In the rows, 128 means zero.
Known rows, with every step that occurs
A/M: [ 96 168 164 123 140 143 136  95 119 104 136 130 131 175 136 118 124 138
 126 136 136 134 169  80 130 100 142 149  94  87 109 150 123]
U/R/L: [115 142 157 114 135 158 148 103 126  94 145 125 139 127 134 130 168 116
  83 100 142 146 162  99  86  96 141 119 105 108 114 150 117]
J/E: [ 89 177 172 129 166 136 124 109 136  97 156 111 123 161 144 137 116 130
 133 105 144 173 180 109  98 103 143 132 142  86 121 134 102]
L/M/Q: [113 132 178 109 146 184 104 126 131 105 119 124 105 150 134 105  95 136
 115 149 143 142 157  96 165  97 159 134  80  83 132 147 105]
K/N/R/L: [123 158 110 160 143 141 139  83 116 107 116 124 147 132 176 138 144 112
  60  91 143 148 147  95 102 104  90 117 115  91 109 123 104]
M/Y/R: [127 111 130 127 142 155 140  95 176  93 142 121 125 134 132 116  90 140
 102 121 178 145 149 103 143  95 124 146 138  83 152 152 105]
R/L/M/N/K: [122 104 150 115 118 146 130 120  50 123 109 119 117 114 161 107 122 130
  27 144 138 161 146 105 116 106 161 219 142 129 109 143 108]
U/R/E/J/Y: [116 137 102 108 163 115 115 124 122  76 133 128 169 147 114 129 132 129
 174  69 114 138 168 111 103 173 145 131 166 117  95 122 155]
R/L: [116 161 147 128 136 150 149  99 119 102 137 119 124 140 165 136 147 117
  80  99 140 160 154 113  83  81 161 120 106  99 121 132 107]
L/R: [114 150 128 134 143 158 114  61 105  93 129 116 116 150 126 108 104 131
 118 136 153 132 161 110 127  90 107 150 104  76  99 155 104]
U/R/E/J/Y/M/Q/X: [120  90 132  83 170 110  91 170 164 149 126 134 152  91 106 101 118 130
 173  86 116 136 162  85 176 159 125 123 134 113  81  97 128]
M/Q/R/E/J/Y: [113 108 115  85 179 142 119 105 163  91 125 124 131 157 125 114 121 133
 176  83 116 150 156 111 140 157 165 110 165 121  83  96 165]
R/U: [ 91 161 142 127 129 174 153  89 124  91 130 127 113 159 165 137  94 128
 110 119 138 149 159 111 100  84 158 190  86 113 136 135 107]
Y/M: [112 167 172 143 140 145 120 113 118 102 142 121 126 107 142 109 100 131
 126 135 128 138 156 101 159  94 129 155  93  75 121 139  94]
M/N/K: [ 96 111 145 123 101 140 167  97  54 117 122 123 107 151 156 129 104 140
  85 118 146 152 151 111 128 117 152 252 122 105 103 132 111]
E/J/Y: [124 159  96 124 125 117 106 125 115  81 131 122 141 160 148 132 124 140
 133  79 117 146 163 122 121 159 143 143 150  99  94 113 142]
E/J/Y/S: [123 143 120 137 128 109  94 130 130  96 131 120 155 155 137 141 113 124
 130  99 132 148 157 115 155 160 103  90 159 105  94 100 156]
E/J: [112 162 113 141 126 128 120 104 106  75 142 130 145 162 155 133 107 128
 131  92 135 155 167 114 137 148 145 148  99  91 116 128 127]
Y/M/Q/R: [110 119 198 113 151 177 121  98 162 109 142 126  99 106 124  86 113 134
 134 156 131 140 151  89 197  92 124 133  90  86 103 131 114]
Q/R/E/J/Y/M/N: [118  89 103 121 146  89 115 109 117  93 135 123 129 102 133  88 114 142
 142 117 101 144 145 108 179 173 130 140 187 121  50 111 155]
L/M: [110 165 163 132 142 159  90 126 105  90 118 116 124 140 135 107 102 130
 118 156 137 129 162 101 138  94 143 152 103  79 130 161 105]
J/Y/S: [111 145 158 130 134 137 113 126 136 115 123 111 126 152 132 141 122 127
 126 120 138 134 152 112 136 106 106  94 156  91 102 114 135]
E/J/Y/M/Q/R/P: [172 107 135  98 151 156  96 123 179  90 141 136 117  96 118  91 128 135
 139 124 103 150 158 102 210 154 151 144 135  69  77  96 149]
N/K: [ 99 164 161 121 136 161 141 105  78 108 118 119 132 145 147 130 100 128
 118 112 141 145 161 114 104  99 148 243 123  99 133 131 108]
Q/M: [ 90 156 151 122 141 139 128 119 116  96 186 117 117 137 138 113 117 126
 135 156 144 132 162  98 142  96 136 156 104  88 133 146 121]
E/J/Y/R: [143 144  74 134 131 128  87 115 146  77 130 123 157 126 138 110  99 143
 130  95 145 141 156 117 135 153  91 134 165  98  93 111 130]
A/M/N/R: [ 97 125  98 119 104 130 165  81 109 115 132 141 129 164 145 107 115 137
  83 147 155 121 164  70 145 125  85 158 117 107  95 137 127]
K/N/R/H: [135 160 109 161 144 134 141 110 118  95 121 131 137 162 156 137 110 115
  79 101 142 136 148  95 110 110  53 100 101  91 111 122 105]
X/Q: [ 94 130 157 119 136 156 140 101 132  92 118 126 107 159 148 137  98 140
 128 103 137 132 163 112 130  98 159  95  88  85 136 147 111]
K/N/R: [107 165 115 163 140 145 130  82 111  98 113 124 140 150 157 134 110 120
 107 106 146 129 152  94 132 117  76 152 105  71 112 131 105]
M/A: [100 177 134 113 171 146 155 107 138  83 129 120  94 162 136 123 114 139
 134 118 143 145 162 109 135  86 177 156  86  84 117 136  91]

Rows
[106 127 161 109 133 136 151 101 151 103 144 128 122 183 131 123 122 146
 103 126 145 142 162  79 146 103 170 151 124  95 143 160 134]
A/M/Y
[127 113  36 126  96 121 125 113 126  98 135 141 140  96 167 100  79 141
  73 115 118 139 148 103 162 174  74 197 165 150  99  93 136]
E/J/Y/M/N/R/U
[105 117 185 107 141 148 111 142 155 166 126 126 100 103 138 105  99 133
 128 133 142 140 155  85 190  82 129 146  63  75 108 115  79]
Y/M/Q/X
[ 83 123 155 110 142 141 136 121 137  96 171 125 104 137 137 116  99 138
 135 148 140 124 164 101 155  98 147 101  97  97 145 153 126]
X/Q/M
[135 124 134 132 158 175 101 107 135 120 101 128 133 123 159 111 125 119
  52 125 143 152 140  82 150 106 105 100 101  98 121 128 106]
K/N/R/L/M/Q
[133 169  62 122 176 106  98 129 137  93 128 130 187  91 141 104  91 123
 162  89 114 129 157 105 136 164  87 136 188 113 118  88 135]
N/R/E/J/Y/M
[121 104 138 127 111 139 130 114  86 109 125 120 104 127 161 109 138 133
  36 145 137 160 145 101 127 100 161 127 114 106  99 152 107]
R/L/M/N
[ 91 113 156 116 105 131 165  89  59 126 125 133 120 167 145 114 111 147
  83 140 141 143 161  81 141 122 143 245 122 116  89 140 127]
A/M/N/K
[132 102 166  97 144 159 115 134 148  92 137 121 136 114 114 109 154 127
  52 135 145 146 151  89 124 100 164 123 143 114 157 184 128]
U/R/L/M/Y
[ 99 118 151 103 143 134 147 121 148 100 198 118 107 144 132 116 118 135
 111 149 152 139 155  97 157 100 163 160 130  94 165 160 135]
Q/M/Y
[131 139  66 118 174 114  95  83 109  83 120 115 151 150 124 111 103 132
 161  87 125 139 160 121 109 154 126 127 176 106  82 118 141]
L/R/E/J/Y
[126  62 130  94 155 140 142 117 204 105 181 124 115  91 139 104 108 142
  63 137 174 146 142  96 153  85 136  61 151 123 174 159 124]
X/Q/M/Y/R/L
[117 149 171 117 154 170  94 109 128  91 120 111 121 109 135  92 152 116
  79 167 131 144 153  97 116  76 138 112 133 106 107 156 127]
Q/R/L/M
[121 167  41 116 169 114 121 117 131  85 118 127 178 143 147 127 102 121
 164  70 128 134 165 115  93 165 108 134 191 118 118  90 149]
N/R/E/J/Y
[111  57 118 101 152  98 122 114 105 105 102 128 131  84 129  91  83 152
 133 105  97 138 147 112 180 178 138 172 208 151  73 105 160]
X/Q/R/E/J/Y/M/N/K
[143 152  67 113 218 100  93 102 141  81 127 116 134 100 107  77  92 143
 166 110 113 139 155 111 171 143 136 134 168 111  77 112 114]
L/R/E/J/Y/M/A
[123 143  91 144 176 125 116  94 141  72 132 130 179 130 144 115  72 123
 167  91 163 153 160 109 129 140 114 126 131  99 119 117 119]
Y/R/E/J
[127 122 172 101 149 184 112 125 138 115 122 121 111 132 151 108 132 127
  72 133 140 166 150  97 133  82 175 102  93 104 131 138 105]
R/L/M/Q
[124 140 109 119 180 143 120 109 153  99 116 112 144 124 130 115  94 135
 163 100 148 134 151 114  93  99 116 125 179  93 105 114 109]
J/Y/R/E
[169 103  94 103 148 159  60 141 175  97 124 123 149  99 139  85 114 143
  75 115 143 159 143 103 152 141 122  83 162 123 102 107 127]
E/J/Y/R/L/M/Q
[124 115  32 115 145 103  98 132  98  93 105 131 159 129 143  99  87 134
 120 118 126 130 154 104 136 183 107 143 198 128  96 110 149]
L/M/N/R/E/J/Y
[117 159 155  98 192 160 110 118 152  79 114 111  96 112 121  81 150 126
  85 169 131 145 153  96 136  68 168 115 125 115 104 149 112]
Q/R/L/M/A
[121 107 143 119 106 124 133 125  68 133 123 116 110  97 143 104 105 154
  84 124 113 140 142 110 155 128 130 248 172 111  85 114 111]
J/Y/M/N/K
[167 139  82 127 144 136  49 138 144  82 119 117 167  90 141  90 117 136
  75 120 137 150 146 109 123 139 102 100 185 119 100 123 128]
E/J/Y/R/L/M
[116  61  91 103 184 105 129 118 195  76 179 134 152 112 127 101  58 139
 152 116 169 142 155  98 185 150 142  78 163 125 175 141 151]
X/Q/M/Y/R/E/J
[149  83 101 121 115 139  96 127 127 114 112 111 114  93 145  87 130 147
  34 146 147 141 132 104 122 109 107 115 180 113  79 134 108]
J/Y/R/L/M/N
[ 99 131 177 101 144 168 145  94 148 119 139 136 113 186 135 114 119 145
 126 129 143 143 165  75 160 101 160 131  71  93 110 134 122]
A/M/Q
[124 108 135 123 157 154  87 138 144 167  84 125 126 108 157 110 126 114
  51 129 149 144 144  72 150  92  91 108  93  94 104 115  89]
K/N/R/L/M/Q/X
[140 126 128 112 134 135  93 132 151 105 144 129 130 118 140 106 105 148
 132  91 110 151 151 106 190 158 143 130 124  98  99  97 129]
E/J/Y/M/Q
